In the rows, 128 means zero.
Known rows, with every step that occurs
badeti-valur-dufup-fepona-fizog-tamob: [187 147 131 137 170 169 150 139  88 100 118 146 126 112 153 154 118  51
 170 152 105 165  94 105 116 153 115 117  87 121 133 172 106 134 177 186
 102 126  77 163 153 174]
fizog-liri-badeti-valur-fepezed: [124 104 105 125 142 158 148 118  97  95  91 160 125 129 146 167 176  90
 186 117 103 172 121 146 155 142 122 167 128 104  96 103 118 130 136 132
 127 115 128 123 123 116]
gamis-tiku-fizog-liri-badeti-valur-begi: [164 165  74 183 184 128 173  73  33  78 115 138 181 109 111 213 184 112
 179 114 103 152 129 166 155 125 181 177 113  90 140 149 177 154 143 133
 101 131 110  99 114 131]
fepezed-valur-fizog: [160 141 132 166 155 167 156 133 132 123 149 117 122 112  96 158 162  75
 116  88 124 122 150  98 160 152 109 117  70 111 130 100 155 110 141 109
 143 165  99 152 152 129]
fepona-fizog-voforom-gamis-tiku: [171 184 139 112 200 116 142  95  74 127 114  79 139 101 128 126 184 106
 136 149 120 136 126 115 136 151  87 143 108  60  93 196 175 150 128 176
  93 120 138 130 115 196]
mada-tamob: [137 120 140 124 111 130 117 148 131 132 132 126 102 118 128 120 137  93
 139 121 143 129 126 128 136 132  98 137 153 109 133 128 117 145 141 114
 120 144 108 128 130 114]
mada-tamob-dufalol-valur-fizog-voforom-gamis-tiku: [151 162 145 139 209 158 138  97  67 100 152  64  86  77 127 132 216 100
 160  87 171 140 116  76 145 167  69 144 100  32  89 163 184 148 151 178
  76 155  66 147 156 204]
tamob-dufalol-valur: [141 147 118 145 153 133 136 121 109  90 166 112 115 126 138 145 135 158
 146  96 158 108 113  90 124 131 133 112 118 114 130 128 151 139 131 156
  96 119 100 137 152 162]
miberul-fepona-fizog-tiku: [149 158 144 129 176 143 164 140  92 122 145  97 144 133 124 126 133  85
 198 131 112 130 151  91 146 142 122 118 137 115 152 134 136 129 144 178
  93 125 113 155  99 122]
fizog-voforom-gamis-tiku-fepezed: [143 132 132  94 158 129 110  74  96 133 111  65 123 110 140 106 199 134
 112 106 105 151 133 123 125 133  73 138  90  85 106 183 150 146 141 154
  74 134 134 110 120 159]
voforom-gamis-tiku-fepezed-valur-fizog-tamob: [166 113 156 149 181 171 133 107 103 124 113  89  95 116  93 155 210  90
 105  62  94 115 160  80 160 162  57 129  59  73 111 152 158 142 170 154
  87 172  83 145 178 146]
fepona-fizog-liri-badeti-valur-begi: [179 200 100 163 169 146 185 102  51  85 125 151 177 118 132 201 165  58
 213 154 109 148 124 124 134 141 142 136 133  88  97 143 155 140 131 123
 145 108 146 111  94 124]
botisur-valur-fepezed: [124 110 130 109 106 156 146 145 144  95 127 122 133 117 128 128 150 148
 152  77 124 155 135 142 152 127 100 150 110 112 171  85 116 128 141 129
 112 123 115 145 154 109]
miberul-fepona-fizog-tamob: [143 156 151 127 182 139 151 164  86 133 116 116 135 142 118 145 131 102
 180 137 109 113 128  72 138 177 109 116 156 124 138 141 130 121 158 180
 116  90  89 151 120 166]
fizog-liri-badeti-valur-botisur: [145 140 120 143 149 179 155 122  74  86 109 164 122 127 137 172 170  93
 165 138 129 162 133 121 147 137 128 159 144 112  71 134 147 110 141 139
 127 123 122 123  99 102]
mada-tamob-dufalol-valur-fizog-tiku-gamis-voforom: [155 121 144 165 169 161 142 121 131  74 155  81  99  71 132 149 187 116
 169  49 166 123 162 101 138 136 135 130 104  37 117 146 167 148 119 142
  58 215  28 190 153 135]
zifo-valur-fizog: [132 148 163 147 149 176 145 147 125 119 143 107 135 109 107 155 150 112
 131  93 139 128 137  92 156 154 110 107  96 114 107  63 126 129 153 150
 138 137 105 145 163 158]
badeti-valur: [147 122 123 137 163 127 142 112 138 103 141 130 122 127 134 154 135  61
 155 121 124 142 102 133 133  98 123 129 118 124 112 125 137 140 148 127
 115 121 106 140 150 140]
tamob-dufalol-valur-dufup: [142 164 101 142 137 171 144 121 100  91 148 110 126 104 148 128 148 170
 147 109 161 140 116 110 121 146 135 119  89 123 140 140 126 125 142 152
  89 131 118 131 143 164]
tiku-fizog-liri-badeti: [127 142  95 144 140 129 148 137  69 138  97 135 135 132 117 171 155 165
 150 121 127 124 141 125 153 139 153 185 139 119 150 136 150 146 125 145
 126 114 123 108  98 128]
miberul-fepona-fizog-voforom-gamis: [146 173 157  85 210 134 154 128  70 150 132  68 143 122 122 109 165  70
 164 160 115 151 124  88 128 164  66 133 130  90 111 165 155 107 155 162
 118  86 137 128  83 170]
voforom-gamis-tiku-fizog-liri-badeti-valur: [154 127 105 140 215 122 157  80  56 112  93 123 126 126 108 188 186 105
 144 119 108 143 111 153 163 106 125 208 123  71 114 167 180 170 153 160
  83 127 110  97 126 147]
tamob-dufalol: [134 125 125 136 142 121 135 139 119 120 155 128 116 129 132 126 123 143
 127 114 148 114 103  99 127 156 140 104 133 129 150 127 138 106 112 148
 109 131 135 122 127 157]
voforom-gamis-tiku-fizog: [143 134 139 132 184 107 136 104  88 142 116 102 131 122 101 131 164 131
 101 114 117 121 134 158 149 115 111 174  93  88 155 169 161 161 145 164
  74 138 116 107 143 149]
tiku-gamis: [129 123 155 124 130 106 129 134 141 136 130 135 149 122 122 150 123 123
 109 109 121 123 146 145 113 142 134 135 127 121 136 136 127 124 112 106
 105 151 122 122 128 106]
mada-tamob-dufalol: [142 115 136 132 124 123 125 159 119 125 160 125  89 119 130 121 136 109
 139 107 164 116 101  97 135 163 108 114 162 108 156 126 125 124 123 135
 100 150 116 124 130 142]
tiku-fepezed: [133 131 131 117 101 138 117 130 136 134 129 112 123 140 138 112 146 128
 130  90 104 125 141 116 129 124 104 112  94 137 143 132 110 147 133 133
 104 134 127 113 134 113]
fizog-voforom-gamis-tiku-fepezed-valur-dufup-fepona: [197 110 116  92 147 177 114  69  77 118 128  69 127  93 131 107 191 110
  62  98  79 184 137 126 119 162  73 121  25  89 146 188 134 112 172 129
  66 186 118 115 118 138]
dufup-valur: [148 142 123 131 154 118 143 116 125 115 144 107 119 116 113 151  97 120
 148 115 115 110  97 105 143 112 128 130 107 118 117 122 144 118 139 131
 120 126 119 148 133 150]
fepona-miberul: [147 152 107 122 154 135 116 113 144 129 116 117 146 123 115 145 135 130
 138 152 135 145 134 120 133 137 111 123 142 131 123 124 123 149 122 158
 141 127 151 125 131 127]
fepona-dufup-valur-badeti: [200 171 102  98 129 138 161 139 114 127 117 108 106 108 109 125 125 102
 159 125 114 138 129 132 129 144 133 160 123 121 144  82 111 106 122 117
 105 165 126 129 123 169]
fepezed-valur: [165 117 119 144 136 132 137 123 134 114 150 114 122 126 105 156 145 109
 100 108 125 114 141 114 143 131 114 122 112 123 139 119 150 122 139  96
 127 146 121 143 137 118]
miberul-fepona-dufup: [155 168 134  89 134 138 153 160 108 131 123 113 118 120  96 104 142  96
 125 149 104 155 129 139 129 157 149 130 145 147 160 104 111 102 157 141
 121 132 108 107 101 139]
tiku-fepezed-valur-fizog-voforom-gamis: [161 140 146 122 166 176 144 109 109 142 144  57 111 101 115 125 220  56
 123  80 114 146 156  74 145 153  32 124  39  89 105 145 161 116 155 122
 116 150 123 146 135 140]
begi-valur-dufup-fepona: [154 118 164 120 126 159 133 111 115 126  98 123 145 114 150 100 103 112
 120 127  95 161 118 146 145 125 126 123  63 129 148 143  86 108 171 113
 136 150  94 138 138 120]
mada-tamob-dufalol-valur: [149 137 130 140 136 133 126 140 111  95 170 109  89 117 138 139 147 123
 156  89 171 110 113  91 131 134 103 120 144  96 134 130 143 156 141 143
  91 137  83 139 154 153]
liri-fizog-tiku-gamis-voforom: [131  84 144 146 166 109 126 109 144 125 104 119 171 104 119 134 163 163
 145 121 114 139 163 151 134 132 155 136 107 106 141 160 159 143  92 109
  97 202  97 160 114  97]
zifo-valur-fizog-voforom-gamis-tiku: [142 147 163 122 202 167 136  92  84 117 125  58 132  79 107 147 200 120
 118 107 134 155 130 101 154 162  81 136  93  61  68 112 165 130 159 172
 109 139 115 142 147 203]
fizog-liri: [122 113 108 117 116 126 126 150 107 114 112 131 134 131 120 132 135 156
 118 105 136 123 115 126 121 122 140 132 164 113 105 142 134 117 142 144
 137 120 151 146 108 121]

Rows
[125 168 105 167 171 178 164 125  65  97 127 131 111 118 126 177 168 163
 179  92 155 119 128  61 148 171 153 139 114  88  97 112 165 126 121 168
 139 132  91 128 127 158] => tamob-dufalol-valur-fizog-liri-badeti
[215 195 113 113 162 171 147  91  78 118 119  48 140  87 125 117 232  93
 109  98  95 153 158 113 148 163  48 124  30  68 129 200 155 145 157 145
  59 155 148 121 120 173] => fepona-fizog-voforom-gamis-tiku-fepezed-valur-dufup
[117 130 144 166 166 157 148 159 101 124 132 132 100 117 126 151 147 127
 163 103 157 112 112  52 139 197 129 108 123 118 128 128 141  97 127 189
 124 133  91 163 158 190] => valur-fizog-tamob-dufalol
[128 132 182 171 173 160 164 108 127 118 109  98 129 106 139 127 152  76
 196  91 126 125 158 107 189 108 115 134  83 100 108 125 132 133 152 144
 133 153  83 195 157 123] => begi-valur-fizog-tiku
[125 131 101 133 128 116 139 162  89 126 115 118 144 133 113 143 142 153
 125  87 137 110 124 131 140 113 144 156 136 118 152 153 149 139 151 166
 110 112 132 147 118 135] => tiku-fizog-liri
[197 140 129 135 177 154 138 138  61 100 142 131 116 145 157 155 118 137
 191 103 136 114 130  49  99 189 111 113 123  99 151 125 130 136 120 193
  83 137  58 159 157 201] => dufup-fepona-fizog-tamob-dufalol-valur-badeti
[140 151 186 137 224 142 149  71  94 130  85  63 136  90 128 117 195  86
 150 109 114 146 131 120 183 134  81 151  66  56  72 166 165 124 159 141
 129 135  88 156 153 189] => begi-valur-fizog-voforom-gamis-tiku
[142  87 128 129 145 119 120  99 149 100 116  98 139  95 134 136 151 150
 121 104 121 137 171 157 117 109 162 140 125  83 118 160 154 130 102 113
  79 188  99 169 111 102] => fizog-tiku-gamis-voforom
[130 128 133 120 132 139 142 126 127 112 130 117 127 116 127 135 117 114
 158  96  99 133 109 130 155 137 107 135  76 114 126 104 120 112 139 138
 110 122 127 150 148 136] => dufup-valur-fepezed
[125 103 130 144 150 123 128 148 105 118 136 128  99 128 136 148 127 160
 145 121 155 106 100  71 124 177 133 111 164 130 135 142 135 106 125 175
 104 112 116 155 142 177] => fizog-tamob-dufalol
[165 187  97 127 185 189 186 132  57 104  96 131 152 121 125 164 163  68
 206 146  97 178 114 109 152 163 133 148 127 106 119 134 122 113 167 147
 120 106 123 104  80 144] => miberul-fepona-fizog-liri-badeti-valur-dufup
[130 108 130 125 144 147 141 121 136  97 128 141 131 124 146 139 157  58
 173 101 107 167 112 158 145 122 101 137  91 121 121 103 110 136 148 137
 105 118 113 142 163 129] => badeti-valur-fepezed
[190 212 112 127 127 125 176 123  87 102 153 113 142  83  95 148 123  88
 154 155 105 138 112 151 120 137 161 124 104 123 135 121 133 100 146 116
 128 142 144 127 111 140] => fepona-dufup-valur-begi
[126 101 151 133 133 112 136 119 134 123 137 119 140 112 136 154 131 120
 146 107 131 127 166 139 118 127 142 144 139 113 132 144 131 134 111 129
  77 167 127 158 119  83] => fizog-tiku-gamis
[122 113 179 124 127 140 135 122 141 121  89 120 142 130 149 108 149 100
 158  95  98 138 139 156 180 125  92 135  82 117 125 112  98 130 150 112
 133 117 112 152 161 121] => begi-valur-fepezed
[162 139 102 104 132 176 110 112 118 129 112 133 159 107 127 117 113 131
 117 166 113 192 125 134 112 162 123 113  94 141 158 140  86 119 144 167
 136 160 141 114 121 112] => valur-dufup-fepona-miberul
[141 141 102 119 107 178 154 137 133  97 124 109 138  96 124 129 139 166
 138 105 145 165 126 136 136 118 122 151 110 120 173 118 115 117 154 119
 110 137 127 137 137 125] => botisur-valur-dufup
[152 163 150 138 139 157 150 129  99 103 149 121 120 114 116 135 117 113
 140 120 124 123 122 104 147 131 113 128  92 120 104 136 147  88 146 148
 111 133 120 150 119 121] => dufup-valur-botisur
[166 138  96 129 169 181 114 115  87  91 130 119 124 105 142 158 124 180
 155 146 148 162 107  71 102 183 123 107 112 129 142 155 111 134 161 218
 100 134  92 154 155 173] => fizog-tamob-dufalol-valur-dufup-fepona-miberul
[174 101 133 168 169 160 153 104 154  93 136  83 133  79 102 166 187  99
 111  66 118 129 192 128 148 132 144 127  69  65 119 131 179 114 116  95
  93 226  71 194 136 105] => fepezed-valur-fizog-tiku-gamis-voforom
[186 108 133 110 164 164 119  81  72 138 117  90 158  99 116 103 203 124
  87 113  74 189 130 117 136 185  67 119   4 111 170 186 140 127 163 128
  87 195 117 104 122 133] => liri-fizog-voforom-gamis-tiku-fepezed-valur-dufup-fepona
[128 143 145 111 181 169 163 121 107 118 135  70 120  84 116 132 185 108
 161 108 154 163 124  89 141 132  66 165 103  76 111 129 169 108 151 144
 134 122 110 160 136 159] => botisur-valur-fizog-voforom-gamis
[151 149 107 182 193 112 138 118  68  84 136  96 113 120 126 184 163 199
 152  70 150  84 119  89 149 142 155 148 116  99 163 167 180 177 149 215
  41 116  44 159 184 220] => gamis-tiku-fizog-tamob-dufalol-valur
[186 187 119 108 136 118 161 143 122 116 135 106  99  97  98 136 113 103
 130 139 110 121  99 128 138 123 148 138 113 129 130 119 129 118 146 143
 116 139 121 136 129 164] => fepona-dufup-valur
[178 152 127 166 148 170 143 107 126 113 138  99 123 118  95 147 192  96
 102  34  89 115 165  99 171 149 108 103  28  95 148 119 153 142 145 131
  96 193  79 126 169 133] => gamis-tiku-fepezed-valur-fizog
[135 145 149 159 150 172 137 145  73  78 147 130  97 124 147 155 161 168
 161 110 170 112 136  66 124 168 112 117 133 122 101 154 153 113 149 197
  82 111  80 174 153 163] => fizog-tamob-dufalol-valur-botisur
[151 178 148 120 171 136 155 152  98 135 135 113 151 145 112 125 129  85
 162 130 102 124 129  99 143 159 118 109 125 123 154 126 131 119 145 156
 120 107 111 117 106 142] => miberul-fepona-fizog
[145 107 132 120 139 116 115 113 157 116 109 111 146 108 119 133 146 151
  85 104 113 133 148 166 112 123 155 130 113  89 120 152 148 120 103  91
 105 171  97 133 118 121] => tiku-gamis-voforom
[141 135 135 161 176 165 143  91 141  79 124  82 136  80 131 156 180 137
 160  70 131 136 189 131 130 103 153 146  73  57  92 146 171 151 122 133
  86 197  38 193 150 121] => dufalol-valur-fizog-tiku-gamis-voforom
[147 134 132 153 221 113 139 106  56 101 133  87 103 120 118 171 174 179
 139  93 152  94 116  95 140 136 110 166 117  79 141 185 187 173 160 214
  40 113  69 147 178 207] => voforom-gamis-tiku-fizog-tamob-dufalol-valur
[143 171 134 146 228 154 149  79  66  95 148  66 113  85 129 141 207 133
 150  94 156 136 115  80 138 160 102 134  72  50  83 163 194 131 137 192
  87 139  84 146 156 217] => tamob-dufalol-valur-fizog-voforom-gamis-tiku
[128 142 132 109 179 113 139 113  80 157 128  71 134 107 129 126 179 109
 139 138 143 143 127 129 132 127  79 179 106 107 135 179 166 136 145 157
  99  97 133 137 113 168] => tiku-fizog-voforom-gamis
